Each row was made from one small tree. The marks that hang from a mark follow it in brackets, in alphabetical order. Every link used is in the known rows. Write each row's tree.
Known rows:
G(D(P(K N)) X): [  8 -53 -36  12  10  22   2  37  30 -36  28 -49 -27  45 -49 -27  -6  17
  48   5  30  -3  34  46  20 -34  12   1  38 -10   9  -4   5  17  40 -23
  31   5   5  21  13 -18  -9 -27]
R(E(H) K(P(N))): [ 17 -14  11 -22  -6 -43 -24 -78  -6 -12   4  16 -11 -35  43  16  26 -39
 -47  10  25 -10  51 -25 -45  -5 -15 -44 -48   0 -27 -40   1 -11   1  33
  -2  -4 -53 -65  17  17 -12   9]
G(D(P Y) X): [ 58 -22 -48  66   9  42  18  98  28 -26   6 -81  10  24 -48  10 -14  47
  49   1  27   9  10  55   9 -26  -1  15  53 -32  16  -2  14  10  28 -39
  33  16  80   3  19 -24  39 -29]
R(E(H) K(P Y(D))): [ 23 -26  41 -19   7 -23 -14 -28 -31  -4 -29  16   3 -49  29  36  27  35
 -31  31 -32 -11  34 -36 -32  21 -12 -20 -42 -18 -46  -3   3  -4 -30  18
  -5  -7 -34 -62  12  14  12  34]
P(K(R(E(H)) Y) N): [-23  -7  52 -56 -13 -20 -16 -96 -37 -12  36  54 -26 -12  -4   0  16 -63
 -27  17 -16 -28   7  -7 -12  38  -3 -18 -30  -3 -29 -29  14  -3 -10  33
 -18 -24 -70 -26   5  18 -20  27]
X(G): [ 38  52 -24  10  -9  14  20  50  14 -10 -19 -29   3 -25  30  28 -20  33
 -34 -30  26  -3  11  12  19 -59  -1  -6  42  20  31 -16 -29 -20  -6   7
  -2 -10  42   5  -7 -12  -9  -7]
H(E(R(K(Y)))): [ 51   1  13  21   2 -42  -6   3 -38 -27  -1  -1  16 -41  18  15  34 -21
 -68   1 -32   7   5  -2 -28 -22 -20 -46 -37  23 -14 -46   7 -32 -44   9
  19 -29   3  -1 -18   3  26  -9]
E(R): [ 54  46  -5   1 -11 -12   7  13   6  -2   3 -17   8 -29  46  23  13 -33
 -54 -30   6  -2   3  22 -10 -56 -10 -29   4  25  18 -24   3 -32 -29  11
  21 -11  23   0  -2  -6  11 -34]
R(E(H) K(P Y)): [ 45  -1  31  -5  -6 -38 -12 -42 -37 -11  -7   9   3 -39  41  33  23 -23
 -44  24 -16 -17  39 -37 -47   6 -31 -39 -45 -19 -42 -48   2 -18 -24  20
 -11 -13 -38 -73   8  25  24  21]
G(D(P Y(K)) X): [ 11 -28 -30  56   5  54  12  89  23  -9   0 -64   5  31 -39 -10  -8  62
  86  10  21  13 -22  55  16 -16  12  26  58 -34  22  -4  10  19  19 -47
  10  21  62  24  22 -14  31 -14]
G(D(P Y)): [ 27   2 -62  46  -1  48  13  78  32 -14   9 -60  22  29 -22 -10 -15  13
  40 -10  11  12   1  24 -15 -30  -2   4  29 -23  14  19  11  27  10 -16
  23  14  55   6  17 -32  20 -10]
H(E(R(K(P Y(N))))): [ 35 -17  32  13   6 -68 -21 -35 -51  -7 -31  26   1 -17  11   1  29 -14
 -55  20 -34  11   0 -46  -5  56 -22 -18 -50  16 -19 -26  -4 -16 -19  -7
  17  -4 -24   1 -42  19  32   3]
X(G(D(P(K N) Y))): [-16 -35 -68  12   7  71  -1  49  28 -63   6 -44   3  58 -52 -41 -23  58
  56   8  29  24  17   6   0 -23  19  23  35 -12  24  14   6  51  29 -12
   9   9  18  47  -4 -35 -20  18]
P(K(R)): [-29  37   4  -9  -7 -15  20  -6  -5   5  37  20   9   6  14   2 -12 -48
 -19 -19  -6 -21  -2  -5  -2 -48  -1  -8 -11  21  -7  -7  -5 -29 -12  13
 -19 -26 -20   2 -12   9 -10 -21]
G(D X): [ 50  -5 -28  34   8   0  20  75  20  -8  12 -74 -26 -16 -13  35   3  25
  11 -12  35 -31  31  54  44 -47  -6 -17  56  -4  15 -29 -14 -17  14 -23
  42  -3  53  -6  17 -10  19 -44]
R(E(H) K): [ 44  26  10  11 -10 -34   0 -39   3  -9  27  -7  -6 -63  58  46  45 -31
 -53  -6  14 -13  16  26 -33 -62 -17 -73 -26  16 -19 -65 -13 -34 -33  31
 -12 -17 -24 -70  26   9   5 -11]
Y(N): [ 10  46  -4  12  -5 -31   8   5  15  48  -7  -1 -20 -19  19  10  -8 -27
 -13 -30  14  -4  -7  19  41 -24   6 -11  25  28  26  -3 -45  -9  15   2
   3  11  -2  -1  -6 -11  -6 -30]
D(P Y): [ 29  35 -38  44 -12  31  14  50  21   7  -4 -23  39  17  -4  -9 -28  -9
   4 -24   5  28  -6  15 -34 -43   7   7  22 -11  22  20   4   6  13  -4
  -2  14  43   0  11 -27  19 -18]
X(G(D(P Y))): [ 38   0 -69  44   3  73  15  95  28 -49 -10 -69  23  28 -24   6 -20  74
  34  -2  22  22  -3  20   1 -23  -3  20  47 -23  25  12   3  31   5 -21
  11  12  82  23   2 -32  11  10]
X(G(D(P))): [ 46   4 -60  23  -1  58  20  80  32 -46  -6 -61   4  25   1  10 -11  65
  13  -7  20   6  -1  19  11 -34 -14   2  45  -8  18   4 -10  15  -2 -21
  12   5  71  16   3 -21  -1   6]
K(P R Y(D N)): [-40  -5  40 -30  17 -38  -3  -8 -29  51 -48  49  -6   7 -28   3 -26  28
   3  16 -47  -8  -4 -67  41 100  -2  55 -15  -7 -17  67 -12   9   7 -20
   6  11  -7  11 -28  12  -1  25]
Y(D N): [ -9  23   4  -1  10 -16   6  18  24  58 -30  12 -20 -28   7  11  -1  21
  -2 -26   2   0 -11  20  56 -12  25   5  30  29  25  37 -42   8   8  -2
   6  17   2  10  -1 -21 -19 -21]
R(E(H) K(P(N) Y)): [ 15 -25  27 -30  -2 -50 -28 -71 -30 -11 -13  21 -13 -31  20   5  16 -29
 -38  25  -6 -12  59 -49 -45  21 -22 -29 -52 -14 -32 -37   5  -4  -1  27
   4  -5 -63 -59   7  19   1  29]
E(H R(K(Y))): [ 69  19   8  -2  -5 -30 -11 -10 -28 -28  -9  -6   3 -33  44  29  43  -2
 -54   3 -34  -1  16  -6 -30 -38 -21 -51 -41   7 -11 -64   7 -31 -56   0
  30 -19 -14 -33  -1  -2  24  -4]
H(E(R)): [ 65  28  12  10 -14 -10   4  -5 -17 -24  13  -4  14 -44  50  25  35 -30
 -78 -26   6  -4 -22  42 -11 -29  -1 -42   0  30  14 -29   7 -32 -28  18
   8 -19  28   3  -3  -8  21 -35]
G(D(Y) X): [ 45  -4 -38  54  13  16  15  89  18 -14  11 -83  -8 -13 -38  27 -10  34
  28  -6  37 -16  27  55  29 -42   4   0  59 -14  23 -23  -1  -3  21 -25
  39   3  63   1  16 -20  34 -39]
D(P(K(R) N) Y): [-56  -4 -24   2   0  21  -2 -13   8  -8  21  22  25  58 -46 -48 -35 -37
  23  -5  -4  26  -4 -20 -34  -8  15  28 -18  -5   2  32  25  18  25   4
 -13   1 -15  29  -8 -12 -18   1]
U(N): [  0  64 -37   0 -24  -7   9  45  25  25  20 -22  -3  -5  38   2  -9 -40
 -30 -31  18 -16   9  23  16 -40  -2 -20  28  22  21  20 -35 -20  13  -7
   6   1  -5 -13  -5  -4 -24 -32]
D(Y(K)): [-27  44 -11  23 -13  21   8  36   8  36  -5 -10  18 -12  17 -11 -16  -4
  30 -22  14   7 -21  19   0 -40  23  10  29   3  35  -7 -12  -1  -4   1
 -19   6   5  16   6 -11   7 -11]
G(D(P(K) Y(N)) X): [ 15 -41 -31  56  15  31   7  55  21 -14  14 -53 -17  48 -66 -15  -5  35
  74  13  18  16  -8  56  40 -10  18  21  52 -17  15   0 -11  33  40 -45
  15  25  18  22  -4 -20  26 -30]

Write each row's tree:
[  1  -5   6   4   7   3   2  31  11  47 -46  18  -4  14 -32 -14 -17  35
  22  -1 -40  26 -20  -3  31  35  16  30  24  -4  13  66 -24  32  12 -18
   9  28  10  20  -7 -23  -3  11] | K(Y(D(P) N))
[ 31 -16  20   6  18 -29  -6  20 -30 -23 -19  11  15 -50   6  17  38  36
 -56   4 -46  10  -2  -1  -8  -8   2 -31 -33  22 -17  -4  10 -16 -47   4
  27 -22   4  13 -11  -7  11   1] | H(E(R(K(Y(D)))))
[ 12  10 -48  31  12  25   5  58  21 -10 -23 -51 -20   1 -31  15 -13  67
  33  -4  33   3  -6  21  62   6   6  18  52   4  39  -9 -35  30  19 -24
  15  17  48  29 -13 -27  -3   3] | X(G(D(Y(N))))
[-12 -10 -25 -11   4  22  -3  20  39  17 -20   7   5  12 -12 -25 -19  26
   8 -19   2  25  12   6   0 -17  28  13  15   5  20  64   0  25  22   5
  18  18  15  19  18 -33 -31  -4] | Y(D(P(N)))
[-67 -23  -4 -32  10  20   1 -16  18   1   8  43   7  41 -33 -38 -16   6
  16  -3 -21  14  -1 -14  -5   2  25  24 -16   9  -8  67  17  18  15   5
  -6  -3 -22  33  -2 -10 -44   5] | Y(D(P(K(R) N)))
[ 10  -9 -17 -20   7 -52 -20 -30  -1 -14 -18   1   8  -6  26 -10   6 -30
 -45  -4   8  13  53 -51 -40 -31 -17 -19 -55  22  -6 -22  11 -22  -6   9
  37  -6 -25  -5 -16  12  -6 -13] | E(R(K(P(N))))
[ 63 -19 -37  48   4  23  22  84  32 -22  12 -75  -8  18 -25  17  -1  32
  28  -4  23  -5  16  55  19 -37 -11  -5  51 -21  10  -5   1  -5  19 -34
  37  10  67  -1  20 -16  23 -34] | G(D(P) X)
[ 21 -10 -52  13  -4  65  20  66  23 -59  13 -51   2  44  -3  -6  -3  59
  29  -2  15   2   2  21   6 -56  -3   0  40  -4   8  -1  -7  20  -7 -15
  -3  -6  26  27  -5 -18 -12   4] | X(G(D(P(K))))
[-43   0  13  -2   2  22   2  15  30  62 -32  28  -9  14   4 -25   1  52
  50  -8 -16  27 -57  17  40  17  33  27  26  10  24  57 -30  27   5 -22
 -21  33  -1  39  -1 -15 -20   3] | Y(D(P) K N)
[-46 -10 -20   2   7  47   8  49 -16 -30 -21 -21  16  32 -15   3 -24  79
  54  24  11 -10 -15 -46  19  54 -10  58  13 -28   4  11  16  14  -9 -30
 -17  -3  45  34 -18  16   5  42] | X(G(D(Y(K(P R)))))
[ -1 -30 -13  32   8  29   5  69  -7  -2 -19 -58  -3  12 -21   3 -15  61
  68  18  30 -11  15  18  24  10   7  34  45 -35  11 -11   6   8  22 -43
  11  13  39  11   7   3  41 -14] | G(D(Y(K(P))) X)
[-83   3   5 -20   1  -4 -12 -29 -15  28 -19  37  16  30 -16 -36 -38 -15
  32   9   4   4  -3 -62 -10  53  13  53 -20 -13   9  26  19   9  23  -5
 -17   5 -18  26 -12  15 -10  23] | D(Y(K(P(N) R)))
[-58  15   0 -31  -1 -20   2 -39   4   7  32  31  -8  15  -7 -24 -20 -62
 -12 -16   7 -17  19 -15   2 -25  10  -3 -15  23   1   3  -1 -11  13  18
  -7 -19 -43  15 -10   3 -39 -11] | P(K(R) N)
[-76 -33  35 -41  10  19  -7 -46  21  28   2  54   0   3 -19 -24  -2   9
  30   8 -12  12 -45  -2   2  53  15  27 -15   3 -12  55  22  18   2  19
 -28   5 -10  29  18  20 -44  34] | Y(D(P(N)) K(R(E)))
[-62 -14  55 -22  11   5   4 -42  15  54  -4  60  -4   4 -13  -6   8  18
  38  10 -25  16 -80  12  34  72   7  30  -5   9 -14  54  -4  15  -6   1
 -44  20  -3  23   2  27 -23  28] | Y(D(P) K(R(E)) N)
[ 47 -17  26 -24   6 -20 -20  -8 -37 -28 -46  14  13 -23  43  27  40  55
 -41  27 -51   8  29 -46 -30   9 -11 -13 -54 -10 -28  -7  21 -11 -53  -9
  33  -7 -16 -35  -3  -1  26  15] | E(H R(K(P Y(D))))
[ 30  11  62 -31 -16 -21  -4 -62 -57  -8   2  34   3 -21  29  38   9 -38
 -47  23 -28 -31   4 -41 -28  74 -35  -3 -34 -30 -46 -18  24 -22 -26  20
 -19 -15 -14 -62   5  33  25  29] | K(P R(E(H)) Y)
[ 30  12   6   7  15 -66 -10  -6 -12  17 -19   6  -9 -20   2   5  16 -21
 -29   0 -33  15   2 -21   9  -9 -21 -23 -32  30   2 -35 -22 -18 -26 -11
  29  -2 -21  12 -31  10  11  -7] | E(R(K(Y(N))))
[-26  -2 -38  12  -6  31  -5   6  21  -5  12   0  20  41 -31 -54 -30 -25
  26 -14  13  31  13   3 -34 -48  31  12   9  -1  21  23   6  28  34   6
  -7  11 -21  24  -2 -32 -14 -15] | D(P(K N) Y)
[-20  -2 -26  -9  -9  15  -1  -8  27  -2  19   7   2  38  -5 -45 -18 -38
   6 -20  14  15  16   4 -22 -52  21  -3   6   9  14  14  -4  13  21  10
  -4   5 -33  17   1 -21 -23 -16] | D(P(K N))
[ 21 -22  -2  -6   2 -51 -23 -46 -23 -35 -10  15  11 -17  31  -6  31 -31
 -72   2   7  10  32 -36 -43  -2 -11 -34 -58  27 -11 -25  20 -22  -6  17
  24 -15 -20  -3 -17   8   3 -11] | H(E(R(K(P(N)))))
[ -6   8  73 -35  -8 -34  -8 -93 -44  11  29  58 -33 -14   4  20  29 -51
 -21  18 -31 -26 -31   2  21  59  -9 -15 -22   4 -30 -34 -14  -6 -18  19
 -33 -14 -67 -33 -10  25   0  17] | P(K(R(E(H)) Y(N)))
[-45  -4 -12 -19  -3   4   3 -30  11  -3  31  33   9  50 -21 -40 -21 -50
   3  -9  -7  10  -1 -22 -19 -14   6   9 -22   7  -5  25  15   0  15   8
 -11  -8 -28  24  -6   2 -28  -3] | D(P(K(R) N))
[ 65  31  -4   3  -9 -24  -6 -19  -3 -30   6 -12   5 -37  70  39  54 -11
 -65 -13  -6   2   7  14 -31 -74 -17 -65 -39  23  -4 -67   5 -43 -51   8
  23 -18  -5 -39   4  -5  15 -27] | E(H R(K))
[-18 -20  51 -13  18 -11   2 -26  -6  41 -12  48  -5  -2 -46   4 -10   7
  10  17 -51  14 -48 -13  23  97 -10  33  -9  -2 -29  66  -2  18   0   3
 -14  15   5   8  -8  18  -4  34] | K(R(E) Y(D(P) N))
[-38  35   4  21  -5  -1   0   6  10  64 -16  10  -8  -6   2 -18 -14  -4
  42 -15  11  16 -40  18  37  -1  28  19  31  13  39  -2 -35  12  17  -9
 -23  24 -12  27  -8 -10   0 -12] | D(Y(K N))
[-26  -7  57 -28 -10  36   1 -45  -1   7   7  49   6 -11  35  20  36  34
  11  15 -26   3 -72  22  -8  49   7   3 -14 -13 -27  27  24   1 -36  11
 -46   2   2 -18  30  16  -9  31] | Y(D(P) K(R(E(H))))
[-14  33  60 -27 -20  -1   1 -61 -18  14  31  39 -10 -33  57  31  37 -32
 -19   3  -2 -29 -49  25  -2  21  -9 -24 -14  -1 -16 -38   6 -27 -38  24
 -47 -16 -19 -35  22  30   0  13] | Y(K(R(E(H))))
[-33  10  -2 -28  -2 -32  -4 -34  -7  15  -7  30   3  16   4 -11 -31 -39
 -28  -7   9 -14  32 -60  -8  32 -10  20 -27   0  -3  24  10 -14  24  11
   8  -5  -8  -4 -11  15 -19   2] | K(P(N) R)
[-78  -9  35 -29  -1  -8 -16 -64 -19  24   4  44  12   0 -13 -23 -24 -38
  20  17  12  -3  -7 -44 -22  74   1  38 -26 -14 -12  15  26   7  17  22
 -35   3 -27   5  -3  38 -11  31] | D(Y(K(P(N) R(E))))
[ -46  -10   57  -60  -16  -12  -22 -106  -26   11   10   61  -16   -8
   43    4   20  -31  -12   20    9  -23  -14  -29  -14   76   -8    4
  -37  -10  -22  -16   21   -9   -2   24  -37   -5  -47  -33   16   36
  -16   31] | Y(K(P(N) R(E(H))))
[-23  30  29 -16  -5 -21  18 -42  -8   3  55  23   3 -23  15  19   4 -71
 -31 -10   1 -27 -10  15 -13 -32 -11 -21 -18  22 -27 -19   0 -32 -20  38
 -35 -30 -32 -14  -3  32  -9  -9] | P(K(R(E)))
[-32  -1  21  15   2   6   5 -46   1  15  35  36  15  30 -38 -13  -8 -56
  18   8 -11  21 -50   7 -12  31  -2  16 -17   5 -19  16   5  13  13  11
 -46  10 -19   9 -16  18   5   4] | D(P(K(R(E))) Y(N))
[-51   6   2 -28 -12 -11 -14 -19   1  38 -20  20  -6  10  27 -34 -21 -18
  18  -7  23  -5  20 -32  -1   6  15  19   2  -1  21   8 -10   4  22   6
 -10   7 -33  14  -2   5 -22   4] | Y(K(P(N)))
[ 16   2  73 -33  -9 -45 -13 -91 -54  20 -10  51 -20 -16  15  30  14 -36
 -36  29 -30 -26 -18 -40   8 116 -29   8 -32 -21 -35 -11  -2  -6  -5   8
 -21   3 -32 -53 -10  35  21  32] | K(P R(E(H)) Y(N))
[-48  -9  38 -46   6 -30  -6 -64 -25   7  39  45 -14  -3 -34 -17 -16 -76
 -12   8 -14 -24  15 -21  -7  25  -8  -2 -25   6 -25  -6   7  -4   2  38
 -13 -25 -61   5 -10  28 -27  19] | P(K(R(E) Y) N)
[ 36 -46 -42  22  12  18   3  51  39 -22   9 -61 -25  29 -45 -11 -11  24
  35  -3  38   0  31  45  25 -13  -1   0  47 -17  16   5   6  14  43 -25
  48  15  47   8  21 -21   0 -25] | G(D(P(N)) X)
[-14   9 -42  21   2  59  10  78  14 -20 -15 -53   4   1  -4   3 -10  83
  56  -1  30  -2 -16  23  37 -24  12  21  53 -11  35 -16 -13  22  -8 -22
  -7   3  47  40   0 -18  -3  15] | X(G(D(Y(K))))
